Each row was made from one path, in order. Every step used is in the known rows, and no mark comes twice. Write each row's path.
Known rows
rana lebu zenu rede: [  7   4  -7  12  10  22 -11  20 -13  13   9 -16   4  13  14 -24 -30  31
  15 -31   3  13  36  -8  16]
lebu lusip feniro: [ -7  26   4 -44   1 -15  -6  20   2 -29  14   2  22 -34  18  11   6 -10
  23   0  12  -9   6  34 -25]
lebu rede: [  2  -7  17 -13   6 -18 -14  13  -7 -16   9 -14  -3 -13   2  -6  21   0
  -1  17  19  -7  -9  11 -17]
rede zenu: [  0   7   0  12  15 -15 -10  10  -3 -13  -2 -11  21  10  -1   2  16  11
  20 -14  16   7  24 -14 -11]
lusip rana lebu nilu: [ 10  -2  -1 -21   8  -2   7  -7 -31   1   8   3 -35 -31   8   5  12   8
 -24  17   8 -44   4  28  14]
nilu lebu zenu rede: [  0   4  -1   4   7   8 -10  12 -19  12  19  11  23  11   9   1  11   7
  30   2  -8  30  35  -5   6]
lebu rede zenu rana: [ -9   3   3  20  -1   2  -8  10  -2  -1  -2  -2  10   8  -1  -3   5   1
  -8  13 -10   8  -8 -16 -42]
rana rede zenu lebu: [  9  -2  -9   6  13 -26 -18  -3   5 -35 -20   3  31  27   4  17  14  27
  13 -36  23  14 -12 -29  38]
lebu zenu rana lusip: [ -3 -23  19  35 -11  15 -26  14  10  10   3 -19  -2  22  -5 -19 -21 -11
 -17   2 -23  12   5 -41 -12]
lebu zenu rana: [-15  -1  10  19  -4  18 -15  18 -10   0   2  -3   6  10   0 -10 -13   7
  -6  13 -17   9   1 -28 -33]
lusip nilu lebu zenu rana: [-19  -2   3  -3 -10  12  29  -2  -4  25  -9  33  -5  -4 -14  16   4 -17
   5  23 -18   3   3  -5 -17]
lusip nilu lebu rede zenu: [-15   5   0 -13   1 -26  38  -5   4  20  -8  23   2 -11 -21  27  41 -23
  25  10  18   2  15  15  -3]
rana lebu nilu: [ 27  -1  -9 -25  20   1   3  -7 -16   3   8 -25 -20 -13   0 -12  17  15
 -23  13  15 -29  -3  25  21]
zenu rana lusip nilu: [ 21 -35  14   7  -6  -2  -8 -18  20   9 -11   0 -12  -4  -2   5 -19 -18
 -25   6 -16 -30 -14 -13  -3]
rana lebu lusip feniro: [ -7  33   0 -49   6  -1  19  23  10 -15   5  -9   1 -36  16  -9 -14   1
  21 -18  18 -15   8  50  -2]
rede zenu rana lebu: [  1  12  -4  18  14  19  16   4   4   7 -15 -12  -6   9   0 -22 -22  22
  -6 -19  -5   0   4 -10  -9]
lusip rana: [ -7  -5  18  -7   4 -15 -12   8 -23 -22   5  12  -8 -24  16  12   9   3
   5   9  11 -23   8   7 -13]
lebu rede zenu rana lusip feniro: [-16 -20  12  16  -6  10 -13  23  34  10  -8 -18  21   8   7  -1 -11 -24
   2   4 -24   7  12 -10 -24]
rede zenu lebu lusip nilu: [ -9  27 -16 -18 -15 -47  12 -11  -3 -35   7  25  11 -15 -21  33  10  -6
   4 -28  37  -3   7   5  -1]
nilu lebu lusip rana rede zenu: [-10  44  -5 -10  -6 -25  12 -14 -14 -11  -4  55  12  -9  14  47  26 -16
  37 -16   4   9  -8  -6  11]
nilu lebu: [  6   0  13 -23  15 -14  10   0  -6  -8   8   2   0 -12  -1   0  36  -2
  17  19  13   5   1  21   5]
nilu lebu zenu rana lusip: [ -8 -18  20  23 -11  15   0   7  12  20   6  -4  -7  18 -12 -14  -1 -27
  -5  16 -26  28   2 -24   0]
rede zenu rana lusip: [ 11 -20   9  39   1   4 -20  -2  20   2  -4 -17  10  25  -2  -9 -11  -7
 -10  -8 -17   9   4 -37 -11]
rana lebu rede zenu: [ -9  12   1   5   9  -6  17  18   4   7  -6 -22  -9   2  -9 -19   3  11
  11 -20  26   4  15   9   4]
lusip lebu rede zenu rana: [-18  11 -22  19 -13  12  14 -14   1   1  -4  -1  -8   7 -13  -9 -16   8
 -13   7  -1   7 -13  12 -24]
zenu rana lebu lusip feniro: [ -8  30  -1 -40  -2  19  18  16   9  -9   2   1  -4 -33  19 -14 -33   2
  -1  -4 -11 -16 -12  37 -24]
nilu lebu rede zenu rana: [-13   7   5   8   1   0  17   4  -1  10   1  13   5   2  -9   2  28 -13
   4  27 -12  22  -8  -1 -29]
nilu lebu rede zenu rana lusip: [ -3 -15  16  24  -9  -2   8  -1  22  20   3  -4  -3  14 -13  -6  16 -33
  -5  17 -20  25  -5 -12  -8]

Which path is each row?
[  6  -6   6 -35   7 -19  30 -13   1   7  -5  21  -5 -23  -8  20  30 -13
  18  15  16 -17   2  27   8] -> lusip nilu lebu
[ 11  -3 -20  -3   8 -28 -14  -7 -21 -29  14  -9  17   6 -16  18  41  12
 -20   7  20   1   9  -5  13] -> rede zenu lebu nilu
[ -2  45 -12   6  -3   8  18  -1   1  -3   3   3  -7  -5  -1 -16 -25   9
  -5 -24  -1   3  -8   0 -22] -> rede zenu rana lebu lusip
[ 24 -11   6   0  13   8 -26 -12   2 -12 -24   6  12  11  27   3  -9  21
  -7   4 -21 -13 -46 -26   1] -> zenu rana rede
[-30   9  11   7  -3   8  14  27 -20   7  -2   3 -29 -13   1  -8 -19   8
   9 -17  14  -7  34   1   6] -> lusip rana lebu zenu
[ 30 -22 -21  -6  -5  -4 -12 -37   3  -2  17 -29 -22   0 -14  -6   7  -8
 -36  15   9 -23 -11  27  36] -> rana lusip lebu nilu
[ 19   0 -30 -24   4   0   0 -33 -19 -11  14 -12 -16 -12  -9   1  17  12
 -26  26  17 -25 -13  39  15] -> lusip lebu nilu
[ -2  39 -19  -4  -9   1  37 -15   5  13 -10  23 -14 -15 -10   7 -30  -1
  -6 -27   1 -18  -4   7 -18] -> rede zenu rana lebu lusip nilu
[ 27  -4 -11 -15  13  22   1 -14 -15   9   4 -15 -23 -11   4 -17  -2  15
 -43  27 -15 -32 -24  14  -1] -> zenu rana lebu nilu
[  7  -8  12  -7   8 -13 -22  -5 -13 -22 -19  23   2  -8  31  26   5  13
  12  -7   3 -24 -18 -12  17] -> lusip rana rede
[  4 -26  -1  11 -24  12  -3 -21  19   1   6 -20 -32   2 -11 -23 -28 -11
 -37  14  -7  -7 -35  18   1] -> zenu rana lusip lebu rede
[ 23  -5 -25  -5  14 -25 -26 -19 -11 -28  -9   2  28  22   2  31  37  21
 -11  -9  13   0 -18 -25  43] -> rana rede zenu lebu nilu
[  3  -4   9  -6   2  15  11   8   1   7  -3 -15 -30 -12   4 -32 -18  11
 -24  12  -1 -14 -28  16 -14] -> zenu rana lebu rede
[  2 -11 -16  37 -13  15   2 -26  23   6  -6 -17  -7  23 -14 -15 -32   1
 -18 -14  -9   7  -3  -8   7] -> rede zenu rana lusip lebu
[-14   8   5   5   8  10  11  27  -5   9  -3 -23 -14   3  -7 -26 -13  18
  12 -22  18   6  25  -2  12] -> rana lebu zenu
[-22   8 -17  15 -16  30   5  -6  -8   1   0  -2 -12   9 -12 -16 -33  14
 -14   5  -7  10  -6   2 -16] -> lusip lebu zenu rana
[-11   4  -1  15  -1  21  -7  21 -31  14   8  11 -10  -4  22  -6 -33  21
  13 -26  -4  -1  46  -4  11] -> lusip rana lebu zenu rede
[  6 -16 -19  31 -14  20 -24 -10   4  11  17 -20   1  26  -1 -16 -40  10
   0 -28  -1  20  28  -5  33] -> rana lusip lebu zenu rede
[-14  12   7  -2   6 -20  17  11  -1   5   5   3   7   1 -13   6  45 -14
  27  13  16  24  13  11  -8] -> nilu lebu rede zenu
[  8 -30  20 -19  -9 -26  20 -11  23  21   0   5 -22 -16 -17  13  27 -41
   0  17  12 -11  -5  22  22] -> rana lusip nilu lebu rede
[ -1  -4   3  20   2  21 -25   5  -1   1 -22   9  16  25  17   2 -17  16
   1  -5 -26   7 -25 -49  -4] -> lebu zenu rana rede
[  8 -32  20  -9 -16  -6  20 -17  22  28  -4  15 -26 -13 -13   8   9 -42
 -19  32 -16 -14 -24  12  -1] -> zenu rana lusip nilu lebu rede
[ -5   2   6   7   4  20   1   0  -1  13 -20  23  13  22   9   8   5   3
  13  11 -29  23 -26 -32   8] -> nilu lebu zenu rana rede
[ 10  33   1 -29   3 -13  13   4  -4 -16  15  -9 -21 -25   2 -18 -10   8
   2 -21  27 -12  -8  28   2] -> rana lebu lusip
[ -2 -16  11 -19  -4 -33 -13  14  -7 -39  15 -13  -6 -12  -8  -4  22   6
 -14  10  33   2 -16  17   2] -> zenu lebu rede
[ 11   6  -5  13  21 -12 -19  -3   5 -10 -26  -2  33  26  15  15  13  21
  26 -31   9   5  -4 -35  19] -> rana rede zenu
[ -4   6 -27  14  -6  20 -15  -5 -17   3  15  -3  10  15   5 -10 -30  28
  10 -19   4  17  28   8  11] -> lusip lebu zenu rede
[ 22 -31  20  18   0   6 -27  -4  15  -6   3 -20  -6   8   6 -17 -14  -8
 -25   8 -19  -9 -17 -19  -7] -> zenu rana lusip
[ -5  -4  -1  -4  -5  15  19 -14   4  29 -34  43   5  12   1  30   2  -7
  12   7 -26   0 -24 -26  13] -> lusip nilu lebu zenu rana rede
[ 17 -12 -34  28 -11  15  -6 -42   6  13   4 -15 -10  20 -18  -1 -10  -7
 -43  12 -19  -7 -10  -3  12] -> rede zenu rana lusip lebu nilu
[ -1   5   1  23   8   6 -11   3  -3  -6  -7  -1  18  13   3  -3  -3  12
  -1   1 -11   5   1 -25 -33] -> rede zenu rana
[ -1  -1  -6  -7   0   3  10  -2 -14  26   5  29  16   0   2  22   7  -4
  29  -1  -6  12  38   1  10] -> lusip nilu lebu zenu rede
[  2  20   1 -30  -9 -40 -13   2 -11 -55  28   4   1 -21  -5   4  13   4
  -8  -7  36   3 -17  17  -3] -> zenu lebu lusip
[  5 -29  21 -15   8  -4 -20  21  28  -9  -3 -28  17  -7  15  -4  -1 -15
  12  -6   1 -10  20  10   9] -> rana lusip feniro
[ -9   4 -23  16 -11  32  -4 -17   2   4 -25   8   0  26   5  -3 -37  24
  -5 -10 -16   7 -32 -18  14] -> lusip lebu zenu rana rede
[  3  -2  -3  17   7   8 -36  18 -22  -1  16  -5  27  15  17  -3 -10  20
  18 -11  -5  17  34 -22  -7] -> lebu zenu rede
[-12  32   6 -58   1 -14  19  14   3 -16  17  19  18 -38  11  17  30 -24
  34  15   7   6   6  50 -13] -> nilu lebu lusip feniro
[ -4 -17  11   3  -8 -26  27 -10  24  30  -6   8  -5   1 -26  21  30 -42
  14  -1  11   5  18   2  18] -> rana lusip nilu lebu rede zenu
[-24 -19  20   1 -10  25   6  26  26  22  -3  -3  13   7   1  -4  -5 -32
  11  17 -36  24  20  -4  -5] -> nilu lebu zenu rana lusip feniro
